What can hang from each mark
Q55: Q78 Q403
Q78: Q324 Q403 Q495
Q663: Q55 Q324 Q403
Q403: Q55 Q78 Q809
Q495: Q663
Q324: Q78

Each row was made from one small tree. Brackets hold a mark, then the marks that hang from it, in the order of their numbers. Every link used is in the known rows. Write each row's tree.
Known rows
(Q78 Q403): [  0.2   8.7  -2.7 -11.8 -23.3  37.2  -3.8  -3.6 -15.1  -2.2  12.5  12.8
  13.0   2.9 -11.9  -2.7  33.8  -0.5  -0.7 -15.2  20.0   4.8]
(Q495 (Q663 (Q55 (Q78 Q324)) Q403)): [ -9.0  26.9  21.6  -2.3  -0.4  15.7  31.7   2.3 -17.6  13.7   2.9 -15.7
  24.6   5.8   2.5  -3.4   5.5   4.1  13.3  -3.1   4.2   8.5]
(Q663 (Q55 (Q78 Q403)) Q324): [ -6.2  -7.3  19.7   8.4   1.4 -15.2  13.1 -12.8  24.1  -3.7 -19.3 -25.9
 -16.1 -10.6   1.0  -2.5  -2.5   2.6  26.1  -1.6 -31.2   0.1]
(Q55 Q403): [-13.5   2.6   4.0 -28.1 -26.5  29.4  30.5 -11.7 -10.6   2.9  21.8  -2.0
   8.2   0.9   7.4  14.8  -7.8   6.3  -3.5  -2.9  42.1 -26.2]
(Q495 (Q663 Q324)): [ 13.0 -15.7  20.5  11.3  -1.1  -0.9  28.1  -8.0 -20.1   3.6 -11.2 -13.8
  45.9  32.5   8.0 -11.1   7.1   9.8  -4.1  -1.2  -8.6  16.1]
(Q663 Q55 (Q403 (Q78 Q495))): [ -7.6  19.1  11.4   9.8  18.7  12.3   3.0  11.5   9.6  -4.0   9.4 -11.9
 -17.4  -4.3  -9.1  -8.5   2.9 -31.5  13.9 -29.8  -7.3 -28.4]
(Q55 Q78): [ -4.3 -21.6 -10.4 -10.7  -5.1  -6.4  25.5  -2.1  -9.2 -14.2  -9.7  -0.6
 -37.9  -6.5  14.3  25.9 -30.5   4.5   2.1   5.5   8.4 -18.0]
(Q403 (Q78 Q324 Q495) Q809): [ 19.3 -25.4 -32.2  28.8  33.7 -42.1 -30.3  18.4   9.4 -21.5  -0.2  20.6
 -16.9   4.1  -5.2   0.9 -16.2 -12.6 -32.5 -19.4  -7.8  36.5]
(Q78 Q495): [ 14.0  -8.1 -43.0   9.5  11.4   8.8 -22.1  -1.0  -2.2 -12.1   3.1  18.6
 -25.2   3.1  -4.1   5.0  -3.4  -8.7  -3.6 -21.2   6.8  -8.5]
(Q55 (Q78 Q324 (Q495 Q663))): [ -5.1  -6.5 -36.6  -6.8   6.8 -10.8   2.9  11.3 -13.5   2.0 -14.3  -4.4
 -17.4  -6.3  11.3  14.6 -13.5  11.2  -5.2   8.6  -8.1  24.2]
(Q55 Q78 Q403): [-28.6 -10.9  -4.8 -36.9 -27.4   7.5  42.0 -10.8  -8.3  -0.8  11.1 -22.6
 -24.6 -11.7  16.5  29.0 -26.6  11.3   2.4  14.8  28.7 -30.1]
(Q495 (Q663 (Q55 Q403) Q324)): [ -3.4   4.9  30.5  10.9  -5.7   3.8  32.2 -13.5  -4.5   9.8   3.9 -30.1
  43.1  21.2   8.9  -9.2   3.1   8.3  13.0  -5.9  -3.4   9.2]
(Q78 Q324 (Q495 Q663)): [ 10.2  12.7 -38.9   3.2  13.8  10.2 -19.8  14.7 -17.5  14.5  -5.3  14.3
  25.2   7.5   0.2  -4.2   9.7   8.9 -13.9 -10.7  -1.0  47.0]
(Q78 Q324): [  5.4   7.6  -2.2 -15.8  -1.6  17.0   8.0   9.2 -14.9   9.6 -10.9  29.8
  20.4  -5.6   6.9  12.0  -9.7  12.3 -16.1  -7.0  17.4  25.0]
(Q663 Q403): [  3.5  12.0  15.5 -21.4  -6.5  36.0  25.7  -3.3 -16.1   5.0   4.3  15.2
   7.7   5.4  -9.9  -3.7  12.5  -7.4   1.1 -11.4  24.8 -30.2]
(Q663 (Q55 Q78) Q324 (Q403 Q809)): [  5.6   0.4  29.0   5.4  21.4 -27.8  20.3 -20.9  33.2  -1.8 -16.8 -10.0
 -22.5  -6.6 -15.4 -13.0  -3.5  -3.5  26.1   3.7 -19.7 -14.4]
(Q324 (Q78 Q403)): [-12.3   3.9   4.8 -20.5 -10.5  24.3 -35.4  15.9 -33.2 -18.3  -7.3  18.6
   6.9  -7.8 -16.2  -3.9  14.7  -7.0  13.3  13.1   4.9   5.5]
(Q55 (Q78 Q324 Q495) (Q403 Q809)): [-15.5  -5.2 -42.5 -25.6  -1.8 -18.1   1.6  -6.1   9.5   0.9  10.4  -2.0
 -31.2 -19.9   1.9  21.9 -19.6  17.0  -7.0  15.6  20.2  11.7]
(Q663 Q55 Q324): [  9.9  -5.7  27.1  19.0  10.9  -9.8  12.2 -14.6  23.0  -4.6 -17.7  -7.2
   0.2   0.2   3.5  -4.0 -14.5  -2.1  18.8 -14.8 -19.6  -6.8]
(Q495 (Q663 (Q324 Q78) (Q403 Q55))): [  4.2   8.5  40.9  -1.2  -1.6   6.4  12.7   2.9 -17.2  20.1 -12.9 -11.2
  49.3  20.0  -0.8 -24.7  20.1   3.0   4.1  23.4 -19.6  -1.7]
(Q403 Q55 Q78 Q809): [ 21.9 -16.4  10.4  43.7  12.9 -45.4 -12.7   9.1  33.5  -8.2   9.8  20.8
 -24.6  -1.7  16.5   9.3 -29.7 -12.0 -36.5  -2.6  -7.2 -16.2]
(Q55 (Q403 (Q78 (Q495 Q663)) Q809)): [ -5.1 -14.7 -14.1   3.6  -1.2 -11.5   5.3  -1.8   0.0 -11.0  29.6 -13.9
   0.6  14.2  -0.4   5.2  -6.7  -6.2 -16.5  -9.6  21.1  -3.0]
(Q495 (Q663 (Q55 Q78 Q403) Q324)): [-10.9  -0.5  26.2   7.4  -5.8  -6.6  37.6 -12.1  -3.9   7.5  -1.5 -39.2
  26.5  15.3  12.9  -2.4  -5.5  11.1  16.3   5.1 -10.9   7.6]
(Q55 Q78 (Q403 Q809)): [-16.2 -14.9 -12.2 -23.3 -14.9 -14.6  29.6 -17.0   3.7 -11.2  18.0  -7.5
 -33.1 -10.8   6.6  28.2 -28.5  13.7  -0.7  15.4  33.4 -20.1]

Which tree is each row?
[  3.1   2.6  26.1  16.6   0.8  -6.9  26.5 -16.6   1.0   4.3   6.1 -22.0
  37.5  21.2   3.5 -10.6   1.3  10.9  10.2  -4.6  -1.6  12.6] : (Q495 (Q663 (Q55 (Q403 Q809)) Q324))
[ -9.7  14.9  11.1 -14.7 -14.3  22.1 -41.8  16.7 -18.6  -7.6  -5.3  21.9
   3.5 -16.2  -8.6  -3.9  13.5  -4.5  10.0  21.4  -1.5  -4.2] : (Q324 (Q78 (Q403 Q55)))
[ -4.4  11.8  11.9  11.9   0.2   2.8  23.4   2.1 -15.8   3.7  -0.1 -12.2
  17.8   7.6  14.6   6.4 -12.8   9.5   9.0  -4.5   1.0  19.1] : (Q495 (Q663 (Q55 (Q78 Q324))))
[-13.9 -12.2 -36.7 -11.2  -4.7 -20.3   9.8 -15.2   2.4  -7.6  21.1 -18.2
 -30.6  -1.4   0.9  17.2 -13.7  10.9  -0.2  14.4  21.0  -5.8] : (Q55 (Q78 (Q495 Q663)) (Q403 Q809))
[  1.9  10.4 -22.8   2.0   6.7   1.9 -74.3  13.3  -3.8 -13.3   0.3  31.6
 -16.5 -16.9 -21.0  -9.8  18.4  -8.5   7.7  16.3  -8.8   7.6] : (Q324 (Q78 (Q403 Q55 Q809) Q495))
[-25.1  -9.9 -35.3 -28.6 -14.9   2.2  16.4  -8.1  -0.1  -2.3  13.3 -23.5
 -39.6 -13.4   9.9  24.4 -18.7   5.2   5.0  10.6  17.8 -26.2] : (Q55 (Q78 Q495) Q403)
[  3.2  -9.1  23.0   1.7  -3.9   3.9   3.1   2.1 -29.0   0.3 -14.0 -14.4
  49.9  26.7  -4.1 -21.6  20.7   7.0   5.5  11.3 -15.1  25.4] : (Q495 (Q663 (Q324 (Q78 Q403))))
[ -5.2  17.6   9.4   5.5  -3.1   7.8  12.1 -17.1  17.3  -8.2  24.4   6.5
 -12.5 -10.1  -0.3  14.3 -20.1  -0.9  15.2 -19.8  30.2 -17.2] : (Q663 (Q55 (Q403 Q809)))
[ -8.1 -17.0   4.2  -4.6  -9.9  -9.5  18.9  -3.2   1.0 -14.1  26.1  -5.6
  -1.7   7.7   4.5  12.9 -16.9  -5.4 -17.2  -7.2  30.3 -13.3] : (Q55 (Q403 Q78 Q809))
[ -5.4 -12.4 -30.9  -4.6  -4.4  -5.1  -4.5   0.1  -8.0  -4.7  -4.4 -24.1
 -17.3   2.3  -3.5  -3.0  19.7   4.3   5.3   7.0 -17.0  13.2] : (Q55 (Q78 Q403 (Q495 (Q663 Q324))))
[  2.6   1.8  18.8  16.3  -0.8 -12.2   0.2  31.0  14.5  18.7  -6.1   5.3
   5.6 -10.1  31.3  10.5 -22.1  -8.2 -37.1   2.2 -16.7  -4.5] : (Q403 Q55 (Q78 Q324))
[ -3.0   3.1  10.7   9.4  16.0  -8.0 -40.5   1.6  13.7 -11.8 -22.0  -9.1
  -2.2 -10.1 -16.8 -20.0  10.5 -10.8  33.6   0.1 -39.0   9.4] : (Q663 Q55 (Q324 (Q78 Q403 Q495)))
[ -9.1   8.1  14.4  12.4   1.9  -5.2  11.7  -6.0  18.4 -14.1  23.3  -6.2
 -14.6  -7.8   4.0  12.5 -25.2  -9.0   7.8 -22.1  19.3 -16.3] : (Q663 (Q55 (Q403 Q78 Q809)))
[  7.7 -10.4  -9.3  33.2   9.2 -18.7 -22.0  23.3  22.4   3.8   4.1  -1.4
 -25.1  -3.4  23.0   4.6 -18.2 -22.4 -27.0  -6.6 -24.2 -28.4] : (Q403 Q55 (Q78 Q495))
[ -6.6  13.6 -18.6  -7.3  -2.3  16.5 -66.7  19.1 -12.0  -7.2  -3.4  20.6
 -11.0 -17.1 -14.9  -8.3  19.6 -10.4  10.5  16.0 -11.9   0.2] : (Q324 (Q78 (Q403 Q55) Q495))
[ 17.5 -13.8 -27.7  18.4  15.0  -2.9 -12.4  -3.1  -7.3  -1.3  -4.3  -5.3
  10.1  21.8  -2.4 -11.1  11.2  -2.1  -2.5 -12.0 -14.3  12.7] : (Q78 (Q495 (Q663 Q324)))
[ -1.1  24.6 -31.1   2.5  10.1  13.3 -17.2  11.5  -7.8  17.5   2.9   3.2
  22.5  -0.6   0.0  -2.5   8.4   9.0  -3.9 -12.5   1.2  41.0] : (Q78 Q324 (Q495 (Q663 (Q55 Q403))))
[ 23.6 -12.7  23.7  -4.8  12.9  -8.8  19.7 -20.2  12.4   1.5 -13.3  12.9
  13.5  15.8 -22.1 -22.2  16.7  -1.0  -1.5   1.3  -2.2  -9.8] : (Q663 Q324 (Q403 Q809))
[ 16.5  16.3  -2.3  10.5 -17.2  11.0 -24.0  -9.9  16.1   5.7  21.3  31.9
  -0.5  -7.0  -9.3  -3.3  28.5   5.9 -11.9  -3.1  16.9   1.3] : (Q78 (Q403 Q55 Q809))
[ -6.0 -10.9 -40.0 -11.7   7.8 -10.3  -3.3  10.6  -4.6  -1.4 -17.3   4.8
 -36.2 -16.7   9.1  19.3 -20.5   7.4  -4.0   6.0  -4.9  14.0] : (Q55 (Q78 Q324 Q495))
[  0.3  -3.5   0.2  -7.0   9.4  15.2   8.7  13.7 -11.3  -3.2   4.5  -3.7
  -4.8   9.3 -10.1  -9.8  12.0 -25.4  -8.9 -17.8   1.8 -25.1] : (Q663 (Q403 (Q78 Q495)))
[ 12.4  33.4  -5.3  -3.6 -14.4  13.1 -28.7   2.4  14.6  24.8   8.1  41.8
  21.5 -16.7  -7.9  -4.1  31.8  18.8 -23.2   3.7  13.5  40.7] : (Q78 Q324 (Q403 Q55 Q809))
[  3.4 -11.4  24.3  -6.6  -3.7  -2.7 -19.2   3.4  -1.9  -0.7 -26.5   1.0
  15.5   0.3  -6.7 -15.4  13.3   0.8   8.5  23.4 -27.4   2.3] : (Q663 (Q324 (Q78 (Q403 Q55))))
[-15.6 -16.9  -1.4  -8.3  -9.3   2.4  18.9   4.3  -7.1   1.1  16.3 -35.9
  15.5  15.2   8.5  -0.9  -0.8  -7.5 -11.6  -6.4   5.5 -10.8] : (Q55 (Q403 (Q78 (Q495 (Q663 Q324)))))
[  1.3  11.3  30.0  -1.5  -4.6  14.3  19.1  13.6   3.8  15.0   5.4   0.6
   1.6   0.2   5.7  -5.4   4.5 -20.3 -14.8  -2.4   0.2 -43.0] : (Q663 (Q403 Q55 Q78))
[ -3.2 -12.9 -16.8  -8.2 -10.7  -6.8   5.2  -6.9  -3.5 -16.2   2.2   4.7
 -33.2  -8.2  -2.7  13.6   0.7   7.3   1.1   5.2  11.5   2.8] : (Q55 (Q78 (Q403 Q809)))
[  8.0 -25.0  -0.2  -0.9  16.8 -14.3 -25.6   2.0  -3.7 -12.9 -32.9   2.1
   1.1   6.0  -8.9 -12.1  -4.9  -4.0   8.7  14.2 -29.4   3.5] : (Q663 (Q324 (Q78 Q495)))
[ -8.3   4.6 -23.9 -13.7   2.1  19.8 -60.5  18.0 -25.7 -19.4  -4.6  17.6
  -8.6  -9.1 -23.2  -9.0  22.4 -12.7  15.4   8.8  -4.6   9.5] : (Q324 (Q78 Q403 Q495))
[ -0.1  37.5   3.5 -16.5 -25.0  34.5 -17.3  11.1   1.4  35.2   3.3  26.4
  29.4 -17.8   1.4  -3.7  35.4  15.0 -17.5   3.5   7.8  29.2] : (Q78 Q324 (Q403 Q55))
[ 13.8   6.8  37.7  -8.5  -3.1   8.4  22.8 -10.6  19.5  28.8 -17.3   0.1
  17.9   5.0  -2.1 -18.3  17.1  -1.7  -2.2  13.3 -16.8 -34.3] : (Q663 Q324 (Q403 Q55))
[ 21.7   3.0 -27.7  22.9  12.9 -39.4 -26.5  -3.1  38.1   7.1  -0.9  37.1
 -44.0 -22.6  10.9  17.5 -26.8  13.8 -20.5  17.4  -2.2   0.0] : (Q403 (Q55 (Q78 Q324 Q495)) Q809)
[ 14.8   8.5  34.6  11.9  21.7 -12.7  12.2 -22.3  32.8  -0.1  -8.2   2.9
   1.4   2.6 -22.1 -22.4   8.1  -6.6  20.3 -11.3 -11.6 -12.9] : (Q663 Q55 Q324 (Q403 Q809))
[  9.0  -0.2  28.3  22.8   5.0  -4.7  23.3  -8.5  -6.6   2.6  -7.1 -19.8
  36.1  22.6   8.1 -11.1  -0.2   5.8  13.0 -10.2 -13.7  13.4] : (Q495 (Q663 Q55 Q324))
